In the rows, 128 means zero.
Known rows, with every way that one mark hangs from another
j995(j617(j257 j622(j327))): [183  95 133 141  83 137 115 122 119  97 122 127 150 130 115  83  94 115
 142  84 168 134 164 114 136  81 112 138 140 141  86 122]
j622(j257 j327(j617(j995)) j764): [ 92 124 118  95 144 151 129 138 132 181 121  74 100 174 170 113 136 111
 105 167 191 105 166 158 142 139 110 110 115 143 151 155]
j617(j257 j622 j995(j327)): [152  92 145 111  40 124  91 111 101 107 131 112 204 102 133 114  93 107
 146   9 179 106  80 130 163 130 112 138 131 131  40 112]
j327(j622): [162 132 142 130 101 105 121 105 135 137 144 142 124 124 118 110 114 140
 153 121  93 135  74 128 137 120 125 124 142 128 102 136]
j622(j257 j327 j764): [104 113 108 120 155 126 122 135 139 139 129  91  98 167 154 103 150 115
 119 159 173 124 191 140 129 127 116 115 133 140 157 144]
j728(j995(j617(j257(j622)))): [127  89 126 159 118 120 131 137 113  83 163 176 166 136  97 123  54 108
 112  90 161 140 120 111 122 106 118 124 147 131 113 116]
j622(j257 j327(j692)): [111 102  93 116 159 108 120 115 122 130 135 101 107 160 154 129 148 152
 137 127 222 127 247 149 117 124 116 102 178 108 159 133]
j622(j764 j995(j617 j728)): [126 128 124 141 126 139 147 181 137  91  86 105 114 107 164  69 140 111
 123 151  26 127 114 132 100 140 133 171  65 137  91 140]
j995(j327 j617(j622) j728): [155 124 137 158  92 136 117 144 112  95  82 129 122  92 118 122 102 150
 141 104 174 143 172 105 110  89 130 233  81 134  68 112]
j622(j257 j327(j617 j692) j764): [101 112  94 108 186 136 142 139 136 165 124  67  82 181 172 108 166 134
 108 166 179 117 183 163 128 148 114 112 157 139 171 151]
j327(j692(j622)): [179  94  99 119 159 108 131 142 139 127 137 138 126 146 131 131 157 157
 151 118  98 146 149 134 114 135 138 123 176 124 140 130]
j995(j327 j617(j622)): [162 109 141 137 118 130 120 127 127 100 100 141 131  81 106 122 108 148
 140 103 210 133 187 110 118  66 131 203 114 138 123 115]
j257(j327 j622(j995)): [ 84 152 140 133 135 113 167  84 134 123 130 170 146  89 120 159 179 126
 135 136  59 123  68 104 117 167 164  44 151 103 207 113]
j728(j995): [ 94 113 130 133 130 114 120 142 120  95 173 173 150 158 101 138  55 134
 105 100 139 142 113 120 118 124 123 135 146 122  96 123]
j995(j617): [148 110 131 137 126 141 129 154 134 120 123 156 121 114 118 105  96 132
 141 123 145 147 176 118 114  68 119 152 120 146 114 139]
j622(j257 j995(j327)): [ 95 146 113 130 151 114 112 135 125  90 115 124 134  59 147 156 145 127
 128 124 195 101 223 146 107 112 141 152  97  86 142 124]
j728(j995(j327 j617(j622(j257)))): [129  92 128 139 122 110 117 128 112  81 137 161 152 111  98 135  63 137
 110 101 231 127 164 112 115  91 133 180 139 120 117 108]
j692(j327(j617) j622(j257)): [195 147 113 104 149 148 100 139 134 178 138 133 119 132  96 187 168 129
 135 252 135 123 192 126 142 105 120 120 106 124 181 123]
j327(j617(j622)): [114 162 151 100 109 165 136 131 131 155 145 132 127 148 117 135  97 158
 111 115 128 128  81 134 137 124 111 149 123 132  70 148]
j995(j728): [ 99 150 133 149 105 141 118 163 121 118 133 142 121 146 129 131 101 144
 133 105  74 157 122 119 115 129 114 161  96 131  42 137]
j622(j327(j617(j257) j692) j764): [118 111 108 122 175 141 138 140 136 146 131  75  98 199 151  98 144 117
 108 133 113 133 138 152 140 155 108 112 155 157 152 139]
j257(j622(j995)): [ 92 147 137 133 129 120 172 111 135 103 147 158 148 101 128 145 139 144
 133 125  88 123  94 122 106 162 121  95 122 101 153 127]
j617(j622): [137 126 143 106  83 127 125 120 130 110 146 137 148 135 116 107 111 165
 137  81 114 134  84 117 128 124 117 146 146 126  57 135]
j622(j257 j327): [104 127 113 121 137 122 108 115 127 133 139 116 112 154 136 139 124 133
 130 137 225 122 243 137 126 106 113 107 142 113 144 135]
j692(j327(j617(j995)) j622(j764)): [197 129 127  86 140 151 114 154 143 187 126 116 125 151 115 150 167 115
 130 250  59 121 113 129 152 136 116 124  90 154 175 127]
j257(j327 j622): [ 86 142 142 138 133 119 162  88 134 146 147 182 138 111 105 162 170 132
 138 126  82 143  58  94 126 153 154  45 169 126 201 117]
j622(j327): [109 133 132 119 135 126 114 117 132 124 140 127 113 175 124 131 102 139
 128 131 157 137 202 126 128 113 113 117 136 126 135 128]
j327(j617(j257(j622)) j692): [115 124 109 135 162 147 157 133 120 148 157 123 133 146 136 144 139 139
 122  85 120 141  95 151 133 152 105  98 174 132 125 137]
j257(j327): [101 142 138 129 135 126 115 121 133 143 136 166 126 124 109 143 145 125
 134 116  85 147 109 106 133 115 159  83 158 137 153 123]
j617(j257(j327) j622): [151 117 141 136  69 127 100 102 117 103 147 141 177 123 102 108 131 104
 140  39  95 136  50 105 157 125 139  91 174 133  70 112]
j622(j257(j327(j617))): [ 90 150 123 123 143 142 115 129 126 166 137 145 116 113 129 155 147 123
 123 133 167 129 148 130 132 107 146  91 147 124 144 141]
j257(j327 j622(j764)): [ 86 132 139 139 148 122 174 102 143 149 140 166 128 120 117 138 187 119
 131 138  42 143  21  98 129 167 156  50 163 145 212 125]
j622(j764 j995(j327)): [101 138 124 129 166 122 135 157 144  86 105 111 120  92 149 112 153 114
 118 136  73 114 129 140 113 139 141 167  82 126 145 127]

Rows
[106 136 115 125 163 108 128 138 131  80 112 126 132  83 145 143 144 145
 132 110 125 116 185 144 104 131 140 158 117  97 143 117] => j622(j995(j327(j692)))
[104 161 150 110 121 148 127 111 130 166 131 148 124 133 109 146 139 135
 118 123  96 136  72 113 141 126 156  94 154 135 133 131] => j257(j327(j617(j622)))
[106 150 147  87  68 165 130 138 112 177 126 107 142 139 152 132  96 150
 117 104 157 111  79 147 141 145 108 146 103 126  35 153] => j327(j617(j622(j257) j995(j728)))
[151 126 134 158 102 119  97 109 119 122 148 149 154 117 104 121 129  80
 145  71  84 143  77 112 158 114 142  71 164 139 113 116] => j617(j257(j327(j622)))
[ 88 116 119 134 170 113 126 139 115 106 156 152 137 143 106 166  73 147
  97 102 191 135 142 133 118 128 129 163 154 119 134 114] => j728(j995(j327(j617 j692)))
[ 83 133 135 137 154 125 118 140 118 107 158 163 137 141  96 172  55 133
  92 109 193 133 139 124 125 115 127 167 128 122 124 115] => j728(j995(j327(j617)))
[206 120 111 121 129 117 111 121 138 119 101 121 130 121 133 138 144 114
 140 189 173 103 249 127 115 107 153 118 109  99 178 121] => j692(j622(j257 j327 j995(j617)))
[203  78 110 171 141 101 115 119 116 101 102 126 132  77 118 110 129 116
 160  90 194 136 180 130 129  79 132 166 153 140 150 106] => j995(j327(j622 j692) j617(j257))
[101 125 135 139 132 123 112 130 113  95 160 154 156 139  91 162  54 125
  91  83 195 130 118 122 133 118 123 164 136 122 101 110] => j728(j995(j327(j617(j257 j622))))
[198 151 125 104 147 150 106 140 139 172 140 142 119 145  85 182 155 131
 133 247  88 132 163 118 144 109 118 127 103 133 174 119] => j692(j327(j617) j622)
[ 91 117 115 129 167 100 189  99 139 124 122 137 130 104 147 125 225 131
 134 140  20 126  35 120 109 201 169  43 181 116 230 117] => j257(j327(j692) j622(j764 j995))
[168 124 129 176 107 119 112 135 115 119  80 126 107  74 127 128 115 132
 152 136 193 137 189 118 114  82 135 210  81 131 104 117] => j995(j327(j622(j257)) j617 j728)
[101 106 125 113 102 120 114 151 109 136 109 115 146 118 162 139 111 146
 146  77 148 128 139 142 124 147 120 162 109 129  76 126] => j617(j995(j327(j692) j728))
[141 127 121 128 127  90 132  97 127 133 109 130 120 109 137 117 179 139
 152 125  43 133  72 126 123 161 173  81 178 111 153 116] => j257(j327(j622(j995(j728)) j692))
[137 124 110 160 132  96 113 126 112 119 103 110 106 100 143 146 149 158
 151 109 158 139 153 138 114 138 133 187 127 112 100 115] => j995(j327(j622(j257) j692) j728)
[106 133 124 112 153 122 138 133 145  97 107  85 108 155 160  89 145 113
 113 164  73 109 160 142 118 159 129 123 102 121 157 131] => j622(j327 j764 j995)
[ 89 165 130 138 155 143 139 172 135 103  91  96 106 106 158 123 145 116
 104 150  56 119 110 143 111 160 136 191  50 127 108 131] => j622(j764 j995(j327(j617) j728))
[171 134 127 139  87 104 127 115 122 117 104 117 126  82 147  97 129 128
 154 148 119 111 126 137 117 124 135 137 106 100  94 136] => j327(j622(j257 j995(j617 j728)))
[ 95 124 133 133 144 124 173 106 142 131 147 134 119 159 128 126 147 136
 126 148 104 135  94 117 124 163 110  90 139 137 182 132] => j257(j622(j327 j764))
[108 126 131 144 152 122 181 125 141 100 116 140 131  83 135 124 161 126
 129 146  98 119 100 121 106 149 129 128 101 125 188 124] => j257(j622(j764 j995(j327 j617)))
[187 123 111 120 142 120 121 151 152 120 115 124 132 110 141 124 170 105
 134 174  86 110 142 133 119 135 156 126 101 116 152 136] => j692(j622(j257 j764 j995))
[137 140 140 126 124 104 129 100 139 140 114 137 119 105 127 107 169 111
 140 144  31 125  47 117 136 146 172  79 149 130 165 124] => j257(j327(j622(j764 j995)))
[128 110 104 121 150 124 135 137 138 104  87  74 105 120 175  77 157 103
 119 185 166  94 232 149 110 123 131 124 100 117 178 137] => j622(j257 j327 j764 j995(j617))
[162 139 152 115  70 142 118 111 117 182 141 114 150 128 138 118  86 102
 135 100 122 111  34 153 170 135 107 101 123 137  72 142] => j327(j617(j257 j995) j622)
[124 143 140  77 106 154 117 132 118 167 142 119 137 139 115 147 128 154
 129 186 111 122 117 132 148 127  89 129 113 134 112 129] => j692(j327(j617(j622 j995)))
[129  92 126 156 123 119 113 142 112  90 153 174 161 135  94 120  59  98
 111  89 153 144 130 108 127  96 134 120 153 135 115 113] => j728(j995(j617(j257(j327))))
[ 99 107 116 130 159 113 181 105 140 130 146 121 115 163 140 119 168 149
 131 139 101 136  99 126 116 177 111  84 163 134 193 131] => j257(j622(j327(j692) j764))
[137 115 139 101  97 125 132 111 138 115 131 101 126 171 131  82 128 152
 126 113 109 125  91 121 134 143 114 141 146 138  92 134] => j617(j622(j327 j764))
[157 146 151 126  58 147 117 118 110 181 130 108 147 134 143 118  85 103
 135  99 105 118  30 150 166 148 107 114 106 138  47 141] => j327(j617(j257 j995(j728)) j622)
[120 121 128 161 115 129 129 108 121 105 165 143 159 143 111 137 114  98
 135  75 131 139 123 116 143 130 102  77 149 130 125 117] => j617(j257(j622(j327)))
[101 143 132 113 161 153 138 141 145 159 128  94  88 195 138 111 122 121
  99 170 114 131 138 140 138 138 110 128 116 156 150 146] => j622(j327(j617) j764)
[ 99 169 143 144 121 155 119 153 120 130 106 113 109 126 125 157 112 147
 111 116 134 139 114 124 125 133 123 217  73 137  65 125] => j995(j327(j617(j622(j764))) j728)
[181 138 121 123 137 134 105 129 141 164 130 152 128 123 109 167 156 115
 136 165 137 127 153 116 134 110 164  99 133 124 165 130] => j692(j622(j257(j327(j617))))
[112 171 150  96 110 160 142 131 130 139 134 122 134 132 128 132 105 154
 108 121 114 116  87 141 130 135 117 147 111 118  75 145] => j327(j617(j622(j995)))
[173 120 134 174 112 123 120 146 123 117  75 119  99  88 126 106 119 124
 147 143 134 143 143 115 117  97 135 220  74 151 105 118] => j995(j327(j622(j764)) j617 j728)
[ 94 151 121 113 145 148 116 118 126 163 137 106 102 164 139 154 114 135
 112 156 236 117 233 147 132 107 111 110 130 116 146 143] => j622(j257 j327(j617))
[165 146 143 139 115 145 129 125 134 168 143 109 120 143 126 100 117  95
 121 127  72 126  15 146 164 136 112 119 123 155  95 146] => j327(j617(j257) j622(j764))
